Each row was made from one walk, in order. Every step used is in the known rows, and no mark comes twice. Write each row's walk.
Known rows:
zatum -> pulis -> vezi: [ 0.823 -2.071 -0.161 -1.684 -2.416  1.219 -2.328  1.107  0.865  0.811
  1.756  1.268  0.265 -0.428 -0.489 -1.896  1.203 -2.871 -0.201 -0.162
  1.005  0.233]
meludap -> pulis -> vezi -> lefo -> zatum -> voro: [-0.385 -1.162 -0.171  0.553 -1.917 -1.224  1.874 -2.057 -0.644 -0.057
  1.802 -0.544  0.934  0.051 -2.290 -0.611 -0.176 -0.938 -1.742 -0.087
 -1.003 -0.193]
vezi -> feme -> zatum: [ 1.957  0.609 -0.027 -0.615  0.821  0.136 -3.516 -1.351 -0.613 -0.761
 -1.710 -0.377 -0.663 -0.139  0.004 -3.549 -0.437  3.206  1.049  1.517
  1.049  0.289]
pulis -> vezi -> feme -> meludap: [ 0.552 -0.583 -0.256  1.545  5.380  0.210 -0.426 -0.545 -0.038  1.341
 -1.407 -0.465 -0.269  0.752 -2.501  4.160  0.762  3.345 -0.064 -0.547
  0.301  0.553]
meludap -> lefo: [-1.008  1.013  0.446 -2.017 -0.942 -0.640 -0.322 -2.720  1.466 -0.544
  1.187  0.262 -0.241 -0.355  0.749 -1.517 -0.902 -0.908  1.435  0.736
 -0.126  0.572]
meludap -> feme -> vezi: [ 1.195  0.622  0.099 -2.421  1.055  0.521 -1.326  1.442  0.214  0.832
 -1.500  0.337 -0.193  0.236  2.911 -0.245 -0.315 -2.408 -0.844 -0.734
 -0.155  0.063]
pulis -> vezi -> feme -> zatum: [ 0.938 -0.280 -0.165 -0.622  1.917 -0.188 -3.428  1.434 -0.410  0.536
 -1.380 -0.111 -0.617  0.100 -2.316 -2.316 -0.293  3.015  0.750 -0.542
  1.400  0.277]
vezi -> lefo -> zatum -> pulis: [ 1.369 -0.686  0.594 -1.347 -4.612  0.012  1.301 -1.197 -0.010 -0.286
  1.452 -0.765  0.639 -0.364  0.565 -2.636  0.495 -2.502 -0.477  2.456
  1.473 -0.462]
voro -> vezi -> lefo -> zatum: [-0.826  1.299  0.735 -0.387 -1.237 -0.259  2.736  0.928 -0.714  0.028
  0.219 -1.478  0.470 -0.137  1.721 -2.166 -1.366  0.031 -1.769 -0.626
 -0.506 -0.199]
meludap -> lefo -> zatum -> pulis -> vezi -> feme: [-2.442 -1.561  0.368 -2.723 -1.459 -0.412  2.044  2.642  1.559  0.695
 -1.003 -0.188 -0.648  0.562 -1.237 -1.524  0.783 -1.255  2.264 -0.715
  1.721 -0.461]
feme -> zatum -> voro: [ 2.105  2.158 -0.823  2.145 -1.117  0.226 -5.020 -3.131 -1.130 -1.835
  0.568  1.187 -0.066 -0.963  0.555 -2.934 -1.117  2.185  0.328  1.299
 -0.844  0.563]
vezi -> lefo -> zatum: [ 1.363  1.182  0.917 -0.326 -1.889 -1.092  2.524 -2.144 -0.571 -0.227
  1.286 -1.320  0.376 -0.242 -0.479 -2.472 -0.942 -0.031 -0.963  1.947
  0.737 -0.129]
voro -> zatum: [ 3.008  1.070  0.468 -0.788 -0.517 -0.338  0.378 -0.063 -0.248 -2.127
  2.399  1.221 -0.346 -1.197  0.571 -3.106 -0.588  0.151  0.355  1.294
  0.476 -0.465]
meludap -> feme -> zatum: [ 1.973  0.695  0.011 -2.367 -0.065  0.154 -3.556 -0.308  0.050 -1.092
 -1.619  0.704 -0.710 -0.547  0.842 -1.193 -0.426 -2.576  0.500  1.437
  1.064  0.008]
zatum -> pulis -> vezi -> feme -> meludap -> lefo: [-2.390 -2.199 -0.200 -0.523  2.077  0.246 -0.373  0.378  1.938  1.185
 -0.938 -0.125 -0.228  1.080 -1.242  5.309  1.872  0.203  2.306 -0.635
  0.632  0.185]
pulis -> vezi -> feme -> meludap -> lefo: [-2.397 -0.392  0.205  0.447  4.983 -0.851  0.675 -0.597  1.346  1.355
 -1.285 -0.677 -0.394  1.065 -2.224  5.286  0.330  2.543  1.768 -1.056
  0.086  0.582]
zatum -> voro -> vezi: [-0.310  2.299 -1.042  1.583  0.345  1.263 -1.546 -2.386 -0.734 -1.404
 -0.084  0.466  0.466 -0.435  2.568 -2.743 -1.075  1.201 -1.369 -1.480
 -2.910  0.963]
voro -> vezi: [-0.205  0.847  0.003 -1.320  0.519  1.182 -1.187  0.461 -0.152 -0.185
  0.172  0.494  0.140 -0.366  2.753 -2.316 -0.638 -0.253 -1.097 -1.287
 -1.209  0.488]
lefo -> zatum -> pulis -> vezi -> feme: [ 0.417 -1.764 -0.001 -1.586 -0.894  0.767  0.949  2.505  0.176  0.763
 -0.930 -0.113 -0.647  0.182 -1.489 -2.564  1.113 -0.543  0.500  0.054
  2.058 -0.492]
voro -> zatum -> pulis -> vezi: [ 1.968 -1.726  0.013 -1.396 -2.530  0.542 -0.575  3.713  0.617 -0.811
  3.159  2.236 -0.031 -0.940 -0.515 -2.425  1.128 -2.658  0.613 -0.423
  1.417 -0.811]
lefo -> zatum: [ 1.673  1.078  0.731 -0.867 -1.221 -0.074  0.833 -0.105 -0.237 -0.731
  0.898  0.575 -0.603 -0.872  0.263 -2.890 -0.723 -0.372 -0.106  1.560
  0.947 -0.223]

Which walk is each row?
[ 0.586 -2.161 -0.508 -1.966 -0.205  1.284 -1.525 -0.016  0.602  0.812
 -0.987 -0.209 -0.036  0.428 -1.318 -2.581  1.476 -0.225  0.322 -0.068
  1.262  0.306]	zatum -> pulis -> vezi -> feme
[ 0.408  2.398 -0.185  1.326 -0.620 -0.885  2.190 -0.634 -1.110  0.063
 -1.554 -1.476  0.607  0.639  1.755 -0.305 -1.140 -0.749 -1.767 -0.484
 -1.317 -0.118]	meludap -> feme -> vezi -> lefo -> zatum -> voro
[ 0.252  0.354  0.779 -0.149 -0.869 -1.338  2.600  0.619 -0.284  1.201
  1.531 -1.073  0.605 -0.044 -2.468 -1.499 -0.610 -0.140 -1.300 -0.149
  1.194 -0.161]	pulis -> vezi -> lefo -> zatum
[-3.616  2.532 -0.197  3.609  2.175 -0.195  1.732  0.549  0.052 -0.912
 -0.199  0.597 -0.321 -0.117  2.343  4.969 -1.030  1.394  0.982 -1.737
 -2.633  0.157]	feme -> meludap -> lefo -> zatum -> voro -> vezi
[ 0.161  1.569 -0.026  2.627 -0.909 -1.172  2.152 -2.190 -0.937 -0.030
  1.335 -0.990  0.801  0.038 -2.629 -1.618 -1.070  1.262 -1.661 -0.289
 -0.689  0.330]	pulis -> vezi -> lefo -> zatum -> voro
[-2.332 -1.570  0.622 -0.157 -0.613 -0.125  0.904  4.026  1.619  1.181
  1.665  1.452 -0.677 -0.173 -0.790  5.771  1.385 -2.586  2.170 -0.427
  1.113 -0.637]	feme -> meludap -> lefo -> zatum -> pulis -> vezi
[-0.119 -3.231  0.289  0.249  1.938 -0.605 -0.100 -1.284  0.422  1.621
  2.103 -0.615  1.182  0.549 -2.291  6.154  1.170 -0.992 -1.447  0.148
 -0.292  0.079]	feme -> meludap -> pulis -> vezi -> lefo
[-0.291 -2.724  0.791  0.381  1.130 -1.160  2.117  1.217 -0.188  1.549
  1.979 -0.426  0.638  0.242 -2.573  6.143  0.875 -1.146 -1.039  0.420
  0.491 -0.755]	feme -> meludap -> pulis -> vezi -> lefo -> zatum
[-0.835  2.185 -0.756  4.621  4.539  0.817  1.629 -0.383 -1.575 -0.922
 -2.932 -0.695 -0.425  0.621  1.322  3.117 -0.345  4.650 -0.567 -1.109
 -2.293  0.148]	lefo -> zatum -> voro -> vezi -> feme -> meludap
[ 0.275 -3.247  0.081 -0.341  2.804  0.293 -1.721  0.541  0.479  1.275
  1.970  1.307  0.191 -0.179 -1.559  5.784  1.275 -1.348 -0.715 -0.045
 -0.013 -0.179]	feme -> meludap -> pulis -> vezi
[ 0.121 -3.131 -0.169 -2.954  1.677  0.104 -0.614 -0.935  0.343  0.633
 -0.829 -0.194  0.017  0.592 -1.935 -1.391  0.755  0.077 -0.553 -0.302
  0.502  0.151]	meludap -> pulis -> vezi -> feme
[-0.604  2.044 -1.270  1.719  2.388  1.228 -0.565 -3.258 -1.022 -1.420
 -2.949 -1.027  0.293  0.554  1.881 -3.249 -1.038  3.698 -0.974 -1.568
 -2.750  1.076]	zatum -> voro -> vezi -> feme
[ 0.682  2.330  0.019  3.033 -1.788 -0.763  1.085 -0.664 -1.384  0.168
  0.821 -0.959  0.727  0.050  1.484 -1.781 -1.358  2.476 -1.502 -0.483
 -1.266  0.004]	feme -> vezi -> lefo -> zatum -> voro
[ 0.499 -0.760  0.394 -2.280 -3.575  0.240  1.557  3.076  0.084  1.100
 -0.993 -0.987  0.372  0.588  2.983 -0.184  0.831 -4.622 -0.884  0.231
  1.089 -0.865]	meludap -> feme -> vezi -> lefo -> zatum -> pulis
[ 0.791  1.112  0.875  0.025 -1.596 -0.920  1.585  1.990 -0.762  1.348
  1.187 -1.059  0.536  0.017  1.633 -1.490 -0.841  1.035 -1.211 -0.307
  0.532 -0.316]	feme -> vezi -> lefo -> zatum
[ 0.147 -1.644 -1.323  0.150  0.857 -0.029 -4.159 -1.366 -0.751 -0.653
 -1.259  0.440 -0.074  0.239 -2.117 -1.473  0.335  2.203  0.295 -0.487
 -0.677  0.129]	meludap -> pulis -> vezi -> feme -> zatum -> voro
[-0.453  2.451 -0.430  1.905 -0.466  0.702  0.777  0.382 -1.216 -1.407
 -0.226  0.616 -0.097 -0.686  2.312 -2.781 -1.554  0.866 -1.216 -1.280
 -2.243  0.181]	lefo -> zatum -> voro -> vezi
[-3.575  1.939 -0.851  2.832  4.664  0.309  0.413 -2.824  0.117 -0.946
 -2.829 -1.060  0.043  1.162  1.842  4.604 -0.671  4.089  1.137 -1.969
 -3.339  1.089]	zatum -> voro -> vezi -> feme -> meludap -> lefo
[ 0.688 -1.614  0.446 -1.335 -3.072  0.780 -0.145  3.492  0.471  0.668
  1.835  1.581 -0.283 -0.747 -0.869 -2.010  0.861 -2.998  0.029 -0.119
  1.939 -0.612]	lefo -> zatum -> pulis -> vezi
[-1.549  1.009  0.841  0.455  2.993 -1.013  2.928 -0.658  0.698 -0.167
 -1.825 -0.924 -1.156  0.564 -0.528  4.279 -0.075  2.493  2.427  1.135
  0.586 -0.135]	vezi -> feme -> meludap -> lefo -> zatum
[ 0.739 -0.738  0.585 -1.147 -4.557  0.271  0.511  2.996 -0.209  1.307
  1.576 -0.498  0.752 -0.124  2.609 -1.679  0.601 -1.343 -0.786  0.067
  1.133 -0.709]	feme -> vezi -> lefo -> zatum -> pulis
[-1.225 -1.008 -1.278  2.196  4.479  1.414 -0.965 -2.891 -0.913 -0.991
 -2.371 -0.406  0.396  0.855  1.726  4.177  0.672  2.680 -0.923 -0.984
 -3.327  0.466]	zatum -> voro -> vezi -> feme -> meludap -> pulis
[-2.359 -1.431  0.743 -2.554 -3.573 -0.370  1.051  3.550  1.827  0.762
  1.671  1.221 -0.428 -0.422 -0.499 -0.840  0.612 -3.869  1.770 -0.671
  1.552 -0.561]	meludap -> lefo -> zatum -> pulis -> vezi
[ 1.909  2.134 -1.177  0.502 -0.045  0.197 -3.907 -2.996 -0.663 -2.033
 -2.036  0.748 -0.287 -0.465  0.802 -1.431 -0.993 -1.180  0.114  1.277
 -0.894  0.388]	meludap -> feme -> zatum -> voro
[-1.494  2.692  0.059  0.723 -1.756 -1.143  1.518 -2.821  0.392 -1.756
  0.725  0.461 -0.267 -0.544  0.487 -1.953 -1.490  0.220  1.328  0.892
 -1.085  0.216]	meludap -> lefo -> zatum -> voro
[ 1.213  2.536 -0.122  2.371 -1.876 -1.015  2.078 -4.897 -1.210 -1.326
  0.788 -1.318  0.872 -0.134 -0.572 -2.669 -1.320  1.505 -1.298  1.725
 -0.914  0.275]	vezi -> lefo -> zatum -> voro
[-1.193 -0.764  0.712  0.050 -1.650  0.075  0.739  1.226  1.406 -0.205
  1.380  1.182 -0.772 -0.439  1.148  4.764  1.206 -2.357  2.604  1.525
  1.121 -0.532]	feme -> meludap -> lefo -> zatum -> pulis
[ 0.976 -1.893 -0.569 -2.838 -2.053  1.010 -4.372  3.307  0.865  0.459
 -0.878  1.530 -0.385 -0.297 -0.383 -0.608  1.113 -5.223  0.670 -0.121
  1.830 -0.364]	meludap -> feme -> zatum -> pulis -> vezi
[ 0.371 -2.051 -0.076  1.138  2.123  0.877  0.796  2.730  0.090  1.130
 -1.043  0.219 -0.602  0.472 -1.988  3.803  1.820  0.614  0.752  0.225
  1.692 -0.596]	lefo -> zatum -> pulis -> vezi -> feme -> meludap
